What can hang from each mark
mudesel: tezat
kapit: bisid
tezat: mudesel
tubog: kapit
meda: bisid mudesel ratet
ratet: dafesor meda relem
nutume: relem
bisid: filuzi kapit meda
dafesor: nutume ratet

Known rows, with every way that one mark hangs from another
ratet[dafesor]: -.04  -.10  .09  -.08  -.11  .13  -.12  -.13  -.12  -.04  -.21  .02  -.05  .00  -.03  -.02  .31  -.30  -.08  .07  -.06  .24  .08  .06
dafesor[nutume ratet[meda]]: -.19  -.04  .44  .11  -.04  -.04  -.07  -.13  -.51  .06  -.12  .08  -.15  -.11  .21  -.06  .01  .45  -.03  .26  .14  .13  .18  .06
tubog[kapit[bisid[meda]]]: .08  -.18  -.03  .23  -.20  .40  -.13  .03  .16  .06  .05  -.20  .10  .17  -.06  .10  -.23  -.15  -.07  .02  -.03  -.08  .00  -.06
dafesor[ratet]: -.16  -.04  .13  .09  -.11  .18  -.33  -.09  -.07  -.04  -.21  -.05  -.33  -.07  .20  .06  -.08  .08  .09  .04  -.02  -.17  .01  -.03
nutume[relem]: -.02  .02  -.19  .03  -.02  .17  -.11  .01  .09  -.14  -.12  .03  -.14  -.04  .03  .24  .15  -.09  -.13  -.07  -.06  -.14  .31  .09
bisid[meda[mudesel]]: .10  .10  -.24  .25  .04  .61  -.09  -.02  .09  .10  -.08  -.05  -.16  -.04  -.05  -.01  -.24  .06  .01  -.05  .02  -.05  -.07  -.22
dafesor[ratet[relem]]: -.15  .04  .12  .05  .11  -.26  -.16  -.14  .05  -.03  -.15  .05  -.23  -.15  .18  .08  .07  -.01  .12  -.03  -.04  -.30  -.14  .02
ratet[dafesor[nutume[relem]] meda[mudesel]]: .05  .10  .21  -.11  .25  -.07  .44  -.15  -.20  .01  -.16  .12  .16  -.10  .03  -.11  .32  .33  -.30  .25  .20  .45  .26  .00
kapit[bisid[filuzi meda[ratet]]]: -.08  .00  -.17  .18  -.12  .35  -.17  .14  .35  -.17  .23  -.07  .19  .07  -.06  -.03  -.35  -.05  .24  .12  -.03  .03  -.23  .00
bisid[filuzi kapit]: .06  -.05  -.11  -.04  -.45  -.01  -.40  .15  .17  -.06  .24  -.23  -.02  .08  -.06  .19  -.07  -.29  -.20  -.39  -.24  -.14  .03  .00
ratet[dafesor meda relem]: -.11  .00  .19  -.02  .14  -.44  .18  -.14  -.18  .06  -.08  .15  .18  -.18  -.13  -.01  .41  -.17  -.09  .16  -.06  .32  .21  .09
tezat[mudesel]: .17  .05  -.11  .09  -.02  .32  -.31  .09  -.06  -.07  -.19  .00  -.21  .00  -.01  .02  .01  -.26  -.01  .02  -.13  -.18  .05  -.09
bisid[meda]: -.02  -.08  -.15  .22  -.06  .47  -.21  -.04  -.05  .02  .00  -.01  -.07  -.01  -.05  .08  -.06  -.06  .00  -.02  -.02  -.07  .13  -.02
ratet[dafesor[nutume] meda[bisid] relem]: -.07  .00  .45  -.24  .17  -.69  .36  -.13  -.43  .03  -.04  .24  .27  .06  -.13  -.23  .56  -.01  -.04  .35  .08  .24  -.06  .32
tubog[kapit[bisid[meda[mudesel ratet]]]]: .16  -.03  -.19  .24  .09  .50  .15  .12  .29  .16  -.07  -.16  .00  .15  .01  -.03  -.58  .15  .18  .01  .11  .05  -.19  -.26
ratet[dafesor[nutume] meda[mudesel] relem]: .09  .15  .29  -.06  .29  -.37  .44  -.19  -.28  .16  -.12  .21  .19  -.18  -.01  -.24  .34  .10  -.18  .20  .12  .44  -.10  .00
tubog[kapit[bisid[filuzi meda]]]: .06  -.10  -.07  .15  -.32  .36  -.26  .11  .40  -.13  .34  -.29  .33  .16  -.04  .06  -.20  -.19  -.07  -.04  -.09  -.15  -.08  -.05
dafesor[nutume[relem] ratet[meda]]: -.21  -.02  .35  .03  .14  -.19  .13  -.12  -.31  -.08  -.08  .09  -.07  -.12  .26  .10  .13  .59  -.14  .24  .21  .02  .40  .10
ratet[relem]: .01  .09  -.11  .08  .03  -.15  -.13  -.03  .01  .01  -.09  .11  -.12  -.12  -.02  .09  .16  -.32  -.01  -.13  -.14  -.16  -.05  .11
mudesel[tezat]: -.03  -.08  -.21  .11  -.24  .21  -.24  .07  -.24  -.02  -.10  .04  -.25  -.23  .01  .00  -.09  -.21  -.05  .06  -.14  -.21  .37  .04
bisid[filuzi kapit meda[mudesel[tezat]]]: .16  -.03  -.37  .08  -.26  .21  -.12  .14  .23  .02  .36  -.26  .02  -.12  -.09  .02  -.45  .04  -.18  -.27  -.10  -.36  .11  -.28
bisid[filuzi kapit meda]: .06  -.13  -.16  .06  -.31  .16  -.30  .08  .23  -.03  .39  -.24  .14  .11  -.11  .22  -.14  -.11  -.16  -.35  -.14  -.21  .06  -.08
tubog[kapit]: .06  -.11  -.07  .06  -.24  .22  -.22  .06  -.07  .08  -.06  -.10  -.11  .06  .10  .15  .03  -.23  -.11  -.19  -.08  -.09  .26  -.01
bisid[kapit meda[ratet[dafesor]]]: -.05  -.34  -.01  -.07  .08  .02  .16  -.09  -.03  .15  .01  -.07  .06  .16  -.09  .14  -.06  .03  .04  -.11  .07  .22  .12  -.07

Rows
.07  .28  -.09  .19  .16  -.14  .12  .02  -.03  .15  -.11  .10  -.08  -.24  -.10  -.04  -.07  .02  -.05  -.02  -.08  .11  .01  -.13 : ratet[meda[mudesel] relem]
-.05  -.26  -.04  -.16  -.06  -.04  .05  -.01  .20  -.02  .30  -.16  .28  .14  -.07  .10  -.02  -.01  .05  -.18  .02  .15  .04  -.06 : bisid[filuzi kapit meda[ratet[dafesor]]]
.05  -.01  -.04  -.22  -.46  -.17  -.36  .22  .18  -.11  .24  -.22  -.01  .28  -.17  .09  -.05  -.28  -.06  -.27  -.22  -.33  -.14  .09 : meda[bisid[filuzi kapit]]
-.07  -.13  .12  -.24  .30  -.11  .38  -.13  -.19  -.09  -.18  .22  .09  .02  .18  .00  .38  .15  -.03  .17  .23  .29  .20  .23 : meda[ratet[dafesor[nutume[relem]]]]
.10  .18  -.27  .16  -.09  .55  -.20  .04  .33  -.09  .21  -.13  .07  -.06  -.02  -.05  -.21  .01  .01  -.13  -.03  -.11  -.15  -.19 : bisid[filuzi meda[mudesel]]
-.09  .12  .07  .00  .04  -.45  .04  .08  -.17  .02  -.03  .14  -.01  .00  -.20  -.01  .16  -.09  .08  .14  -.12  -.09  .06  .17 : ratet[meda[bisid] relem]
-.01  .07  .06  -.16  -.21  -.77  -.04  .21  .11  -.03  .36  -.10  .19  .13  -.27  .10  .06  -.14  -.08  -.20  -.23  -.23  -.02  .13 : ratet[meda[bisid[filuzi kapit]] relem]
-.03  -.08  .19  -.19  .33  -.45  .37  -.19  -.25  .05  -.13  .31  .12  -.06  .13  -.14  .39  -.11  .11  .12  .16  .28  -.16  .25 : meda[ratet[dafesor[nutume] relem]]
.06  .13  -.09  -.11  .40  -.20  .35  -.10  .13  .09  -.25  .16  -.05  -.12  .02  -.13  .09  -.11  .20  .01  .06  .25  -.26  -.08 : meda[mudesel ratet[dafesor relem]]
-.07  .16  .25  .05  .25  -.04  .24  -.10  -.18  .01  -.17  .05  -.13  -.14  .27  -.03  -.06  .71  -.15  .21  .24  .05  .20  -.12 : dafesor[nutume[relem] ratet[meda[mudesel]]]
-.05  -.16  .14  -.09  .47  -.26  .45  -.26  -.19  .10  .01  .29  .26  -.03  .09  -.12  .32  .08  .15  .17  .25  .23  -.13  .17 : bisid[meda[ratet[dafesor[nutume] relem]]]
.04  -.05  .27  -.16  .17  -.37  .20  -.25  -.23  .02  -.10  .21  .15  -.07  .06  -.13  .56  -.25  -.14  .08  .07  .19  -.17  .24 : ratet[dafesor[nutume] relem]
.02  .22  -.01  .05  -.08  .14  -.01  .17  -.16  .07  -.17  .00  -.17  .07  -.19  -.14  -.18  .11  .06  .16  -.05  .07  .00  -.08 : ratet[meda[bisid mudesel]]
-.13  -.04  .23  -.06  .11  -.02  -.01  -.16  -.13  -.14  -.15  .06  -.17  -.04  .34  .10  .17  .37  -.10  .11  .19  -.21  .13  .14 : dafesor[nutume[relem] ratet]
.11  .30  -.16  -.11  -.22  .23  -.26  .19  .28  -.18  .06  -.12  -.07  .12  -.10  -.17  -.11  -.14  .11  -.07  -.11  -.21  -.34  -.04 : meda[bisid[filuzi] mudesel]
.13  .05  -.17  -.14  -.04  -.02  .03  .23  .06  .16  -.18  -.09  -.34  .29  -.12  -.01  -.44  .06  .17  -.22  -.03  -.11  -.27  -.13 : meda[bisid[kapit] mudesel ratet]
.09  -.07  .03  -.33  .04  -.17  .23  .08  .05  .14  -.22  -.09  -.17  .30  -.16  -.11  -.15  .01  .13  -.10  .03  .13  -.28  -.11 : meda[bisid[kapit] mudesel ratet[dafesor]]
-.02  .22  .33  .10  .28  -.35  .23  -.16  -.24  .15  -.13  .14  -.12  -.23  .22  -.16  -.05  .48  -.01  .15  .18  .04  -.18  -.10 : dafesor[nutume ratet[meda[mudesel] relem]]
-.13  -.02  .05  -.34  -.08  -.12  -.03  .08  .11  -.23  .06  .02  .15  .18  -.07  -.15  .21  -.18  .30  .15  -.01  .12  -.14  .19 : meda[bisid[filuzi] ratet[dafesor]]
.03  .09  -.47  .14  .04  .41  .03  .14  .18  -.07  .23  -.02  .00  -.24  .05  -.14  -.48  .20  .22  .03  .05  -.18  .11  -.23 : bisid[filuzi meda[mudesel[tezat] ratet]]
.08  .00  -.02  .04  -.45  .18  -.34  .18  .36  -.15  .20  -.26  .19  .13  .02  .05  -.12  -.37  -.10  -.09  -.18  -.09  -.11  .02 : tubog[kapit[bisid[filuzi]]]
-.07  -.02  -.24  .17  .33  -.04  .14  -.04  .04  .07  .02  .19  .00  -.09  .00  .08  -.06  .01  .27  -.05  .05  -.10  -.02  .03 : bisid[meda[ratet[relem]]]
-.01  -.15  -.25  .02  -.15  .11  -.12  .14  .21  .01  .35  -.15  .10  .10  -.04  .19  -.31  .06  .08  -.31  -.04  -.10  .05  -.08 : bisid[filuzi kapit meda[ratet]]
